Each row was made from one path, in order. Every step used is in the known rows, and no mark comes twice. Write each row's path.
In the rows, 128 means zero.
Known rows
R A K L: [166 160  99 197 108 141  96 112 125 172 120 117 159 130 127 129 131  71
 132  92 182 171 157  97 126 137  73 190 105 139 135 156]
R A: [201  84  75 181 141 100 114 158 169 146 115 153 167  89 156 121 148 114
 146 114 134 117 166  98 128 156 103 175 111 113  99 157]
L K A E H S: [132 160 154  52  98 107 100 137 122 121 173 102 137 168 129 203 144 143
 132 103  87 198 120 103 155 122 157  94  95  89 159 124]
B S H U L: [107 147 114 101  87 154 123 130 118  84 106 135 111 124  68 158 161 151
 101 131  98  69  73 167 114 117  94 123 112 118 166  82]
T A U H: [100 116 101 125 150 157 189  92 108 166 147 151 115 107 135 115  90 140
 112 192 131 135  92 155 116 122 121 126 158 144  62 146]
B S H U A T: [ 75 175 134 112 118 182 177  78 136  32  81 127  86 124 120 109 148 148
 113 134 100 142  96 136 155 141  79 153 111 134 150 115]
S B: [189  66 121 160 155 120 116 167 146 140 149 170 112 158 103 120 203 110
 127 112 155  78 156 131 122 147 115 123 158 134 138 149]
A E H U: [118 133 168  95 156 133 156 109 115 120 127 112 114 123 134 129 106  94
 111 146 106 142 105 116 166 112 158  69 135 128 163 131]
L K A E: [185 128 141 101  81  59 127 151 120 106 129 149 142 122 172 155 149 123
 156  70 160 177 167 102 129 143 178 125  89 113 124 145]
U H S B: [141  87 123 103 114 183 146 171 147 156 193 127  73 176  49 150 196 174
 110 138 110  96  95 134 101 108 122 116 179 104 124 132]
B S H: [181 133 125 142 130 114 129 135 165 111  95 179 122 152  73 172 207 132
 119 122 101 123 142 143 111 152  54 162 120 102 173 159]
U A: [150 104 133 165 174 109 122 142 149 120 107 134 141  85 147  97 114 147
 145 135 131  90 158 127 113 141 132 158 128 131 107 129]
H S B: [158  75 118 123 135 138 109 197 147 154 152 123 118 171  84 152 207 149
 109 120 122  73 154 143 112 148 105 118 150 100 166 137]
E A K: [119 134 115 213 145 106  99  92 132 169 113 100 140 161 120  95 133 105
 143 121 157 156 207 142 138 141 103 159 103 136 130 195]
K A E H S B: [124 143 100  48 106 181  83 122 134 122 194  87  98 176  83 193 203 113
  98  90  95 218  93 112 182 141 116  85 137 111 177 122]
E H U L K: [ 99 116 177 109 140 118 108 124  80 111 176 156 123 164 116 140  87 146
 145 157  96  37  74 143 130  72 178  69 129 132 121  64]
U L K: [160  95 156 139 116  59  97 161 123 141 140 171 142 161 135 137 126 158
 174 118 147  45 145 151  69 102 183 124 130 124 106 109]
A K: [164 134 147 191 156  82 142 131 139 154  99 122 123 180 113  97 145 110
 136 132 184 119 189 134  97 130 113 147 130 128 151 194]
B S H U A K: [ 67 217 145 139 100 173 172  91  75  55 102  88  85 147  72 129 151 146
  97 148 119 127 119 115 153 121  92 154  74 119 169 123]
B S: [187 119 102 147 154  67 121 171 191 135  97 156 137 117 103 128 160 140
 111 124 131 113 164 177  94 168  71 154 117  82 163 173]
E H: [173 102 151 161 213 106 108 120 164 155 141 164 135 157 110 127 136 105
 133 152  97 110 131 135 127 123  94 118 162 128 142 152]
L K A: [194  96 133 149 125  54 107 164 132 111 141 184 154 124 159 134 144 134
 150  90 144 101 167 113 127 146 129 143  95 114 109 131]
H U: [152  86 146 156 169 101 149 174 131 122  95 140 141  87 145  90 109 126
 114 148 133  46 144 134 129 133 121 116 131 124 141 127]
T A U L: [ 86 120  72 123 137 127 112  99 102 167 126 126 151 106 154 120  90 132
 122 172 148 100 109 190 100 141 126 123 134 158  90 107]
U A R: [138 152 130 184 131 122 130 139 176 130 106 100 124 110 118  60  86 145
 142 142 136 160 187 132 132 124 130 163 157 119 121 158]
A U H: [111 110 129 142 148 156 181 129 135 168 119 155 117 132 116 111 106 117
 113 168 131 137 105 120  92 112 134 131 191 144  86 144]
L K A T: [174 111 141 139 124  70 130 120 164  97 122 176 126 164 181 101 142 129
 163  82 164 152 160 122 127 144 116 147 114 135 100 156]
B S H U: [141 139 135 126 120 139 157 146 129  81  94 156 116 118  80 154 176 133
  90 135  93  85 114 135 139 140  68 132 107 104 182 124]
R A U H S: [ 84 124  70 114  93 198 165 159 139 170 142  97 142 105 121 151 122 147
  99 158  92 169  91  85 114 122 121 163 147  97  81 124]
K A U: [131 113  85 149 148 120 115 146 143 141  98 145 162  90 159 116 119  88
  99 118 145 163 145 112 135 166  89 145 143 138 117 127]
T A: [182  89 106 159 179  79 132 126 143 149 131 150 146  95 155 116 126 144
 141 154 141  80 155 176 124 155  94 139 111 130 108 167]
E A U L: [ 54 110  67 161 125 152  64 104 120 182 108 112 170 108 140 111  95 103
 124 131 125 137 141 159 123 141 131 127 140 160  95 106]
L K A U: [132 114 122 140 114  90 124 161 100 123 120 175 168 130 172 139 115 108
 120 111 149 139 156 100 130 156 136 133 111 127 109 117]
L K: [192  85 175 164 146  43 133 174 126 132 129 192 152 156 147 130 141 139
 168 124 146  59 181 129  97 129 157 129 118 110 122 147]
H U L K A T: [ 99 128 130  91  83 113 121 114 119  73 136 133 110 134 178  89  95 150
 149  95 160 101  94 146 138 114 156 110 111 155  96  78]
K L: [191 108 144 168 162 112  87 148 153 176 110 162 167 106 133 126 122  86
 132 104 149  97 147 149  96 144  80 148 155 139 154 125]

Which path is each row?
[ 73 105 113  95 106 220 174 165 112 168 177 120  87 182  66 151 170 144
  82 153 112 130  87 119 108 116 128 105 197 118 119 116] : A U H S B
[161 146 156  86 118  90 108 107 120 106 165 154 131 154 145 173 138 102
 148  93 120 201 127  95 166 117 161  98 104 125 128 141] : L K A E H
[117 156 157 108 168 138 125  81 133 118 136 109 118 121 136 137 113 117
 147 137 102 189 113 107 148 120 170 114 135 138 127 136] : U A E H
[112 158 117 207 136 142  58  73 119 188 117 105 159 146 119 113 113  71
 129  94 165 171 182 144 138 143  72 163 111 152 151 159] : E A K L
[146  98 140 114 139 141 155 173 172 166 148 110 111 138  87 135 137 187
 121 159  96  97 111 141  74 103 118 136 166  91 120 148] : U H S
[128 120 138 155 170 124 147  95 183 107  91 126 112 125 173  62 116 138
 163 124 150 138 154 137 115 142 122 164 148 153  98 151] : U A T
[180 142 132 163  80  69 113 158 158 120 135 147 136 148 124  99 114 135
 141  97 153 174 195 113 149 123 127 149 128 104 125 154] : L K A R
[150 144 131  97 172 107 132  64 128 146 154 128 125 130 141 152 123 110
 141 155 114 178 118 158 158 134 130  97 116 137 130 169] : T A E H
[ 83 119 130 106 127 173 174 160 138 178 130 109 124 142 100 144 114 156
  93 172 102 133  97 129  80 113 125 131 179 109 114 128] : A U H S
[ 85 123 151 140 165 152 173 104 143  79  87 104 106  94 182  49  81 141
 136 142 140 102 131 132 148 132 134 134 130 155 104 116] : H U A T
[171 111 101 143 154 103 119 106 205 112  97 144 120 128 172  81 143 110
 141  92 164 176 150 136 135 161  71 156 141 153 114 164] : K A T
[ 99 162 130 124 117 163 156 127 105  50 101 131 115  83  95 143 148 156
  97 145  79  93 101 122 156 140  92 147  92 110 155  92] : B S H U A
[ 77 185 162 166 135 173 133 107  65 120 112  74 129 101 132  87  61 106
 108 129 169 102 126 118 140 118 114 139 110 154 151  84] : H U A K L
[161 161 156 185 143 117 106 113 129 181 108 124 138 164 107 118 123  78
 125 107 191 135 166 139  90 128  82 156 144 146 168 157] : A K L
[ 83 137 126  83  77 157 156 170 105 135 169 127 127 143 119 168 112 171
 102 137 109 157  95 101 112 111 146 126 132 100  92  97] : L K A U H S
[136 136 140 119 129 112 140 127 136 116  98 101 132  85 165 115 119 136
 158 115 145 157 158 117 116 138 183 139 115 128 123 144] : U A E
[161 108 114 121  95  73  68 151 124 114 153 162 143 126 143 140 126 157
 158  88 148  88 125 143 101 121 154 130 103 125  95  90] : U L K A
[ 91 150  89  75  90 174 111  89 110 117 150  88 129  95 143 144 100 105
 136 127 105 164  53 101 170  96 178  98 113 135 113  87] : R A E H U L
[110 144 141  83 159 133 165  69  88 116 149 102 117  98 153 137  92 117
 116 174 104 141  89 153 190 122 146  73 106 139 140 131] : T A E H U
[161 133 157 113 167 107 125  98 154 149 127 138 123 155 126 146 142  84
 141 130 116 179 129 122 133 122 145 100 150 128 155 172] : A E H
[113 111 184 118  77 130 138 140  55  82 138 173 126 165 111 159 142 151
 152 133 109  11  89 115 112  76 177 101 113 153 127  59] : S H U L K
[121  92 105 180 166 117 102  73 197 145  96 133 139 140 162  77 132 104
 157 110 134 167 183 158 143 158  91 154 139 158 108 186] : E A T
[130 161 143  63  88 106  72  89 110 113 181 134 118 160 133 177 123 123
 164  86 120 185  81 126 138  97 188  89 110 137 116  99] : U L K A E H
[ 99 136 151 103 118 132 169 136  94  88  97  83 124  53 172  95  90 135
 131 130 140 122 131 109 152 131 190 112 101 131 129 106] : H U A E
[ 81 125 111 116 104  94 123 116  60 153 148 154 156 141 165 145  85 151
 149 161 150  81 118 177 105 125 172 108 110 146  81  93] : T A U L K
[113 107 138 151 166 133 150 153 108  94 109 113 139  55 154  75  82 150
 123 149 118  51 133 116 146 130 144 129 109 128 114  97] : H U A
[ 77 119  74  75  87 234 141 156 113 146 189 113  89 145  75 155 170 142
  66 123 116 173  69 107 140 131 101 119 176 122 111 101] : K A U H S B
[123 127  83  74  90 194 108 134 135 140 196  90 113 172  91 200 213 109
 122 106  85 212 105  79 183 139 132 107 123  97 157 137] : R A E H S B
[120  97 162 121 104  84 129 169  85 110 142 147 136 127 145 114  92 163
 150 132 141   8 121 149 101  96 193  91 112 125 117  72] : H U L K
[ 98 126  66 124 111 140  77 132 135 143 109 127 152  93 149 119 105 107
 106 114 150 143 103 143 106 150 111 131 149 157 104  86] : K A U L
[ 76 157 117  57 129 150 126  51  80 120 164  87 106 105 139 140  79 134
 128 171 113 130  51 177 161  97 169  63 113 154 125  92] : T A E H U L
[142 111 147 125 191 129 100 150 169 163 147 120 142 166  90 159 140 138
 115 159  68 107 126 141 117 122  87 116 155  96 163 142] : E H S
[168 135  90 196 122 101 137 128 141 148 115 113 138 147 133 108 151 105
 146 120 171 154 176  86 127 140 105 185  96 120 116 189] : R A K
[113 185 151 183 141 150 104  99 106 147 118  97 131 128 125 104  95 104
 135 111 178 143 154 124 108 128 102 168 121 155 140 128] : U A K L
[115 110 146 128 105 160 124 127  95  99 112 145 120 124  99 138 142 134
 124 142 105  36  80 126 116  92 132 112 141 163 136  75] : S H U L
[ 90 153 168  97  92 179 178 104  73  63  95 105 111  88 139 141 138 123
 131 130 107 131 105  73 158 110 182 124 104 156 141  96] : S H U A E
[181 126 103 109 110  91 112 138 159 122 102 119 140  84 164 133 150 104
 131  80 156 195 156 115 138 160 131 137 113 128 137 159] : K A E
[ 85 165 152  76 146 163 116 114 140 127 140  57 122 132 119 163 118 151
 127 147  74 184 110 116 139 117 158 111 122 105 155 122] : U A E H S
[111 121  92 122 131 166 153 126 137 146 134 147 120  98 124 113 106 115
  97 136 133 183  89 102 123 129 109 142 170 143  75 125] : K A U H
[ 95 110 143 127 102  96 117 153  89 153 124 163 153 165 145 136 100 127
 147 136 156  82 131 139  74 113 183 114 144 138 103  91] : A U L K
[ 85 191 138  74  74 168 177 110  97  42  88  99 100  80 105 157 154 147
 105 122 100 161  99 113 160 134 144 132  80 112 174 110] : B S H U A E
[127 144 154  78 147 129 119 131 160 159 135  89 129 166 108 179 145 126
 125 138  85 177 129 132 122 120 136 100 146  96 181 155] : A E H S
[ 98 151 136 172 122 145 156 145 133 100 103  76 119  76 123  40  54 151
 111 159 125 123 162 122 163 113 146 137 145 118 132 118] : H U A R
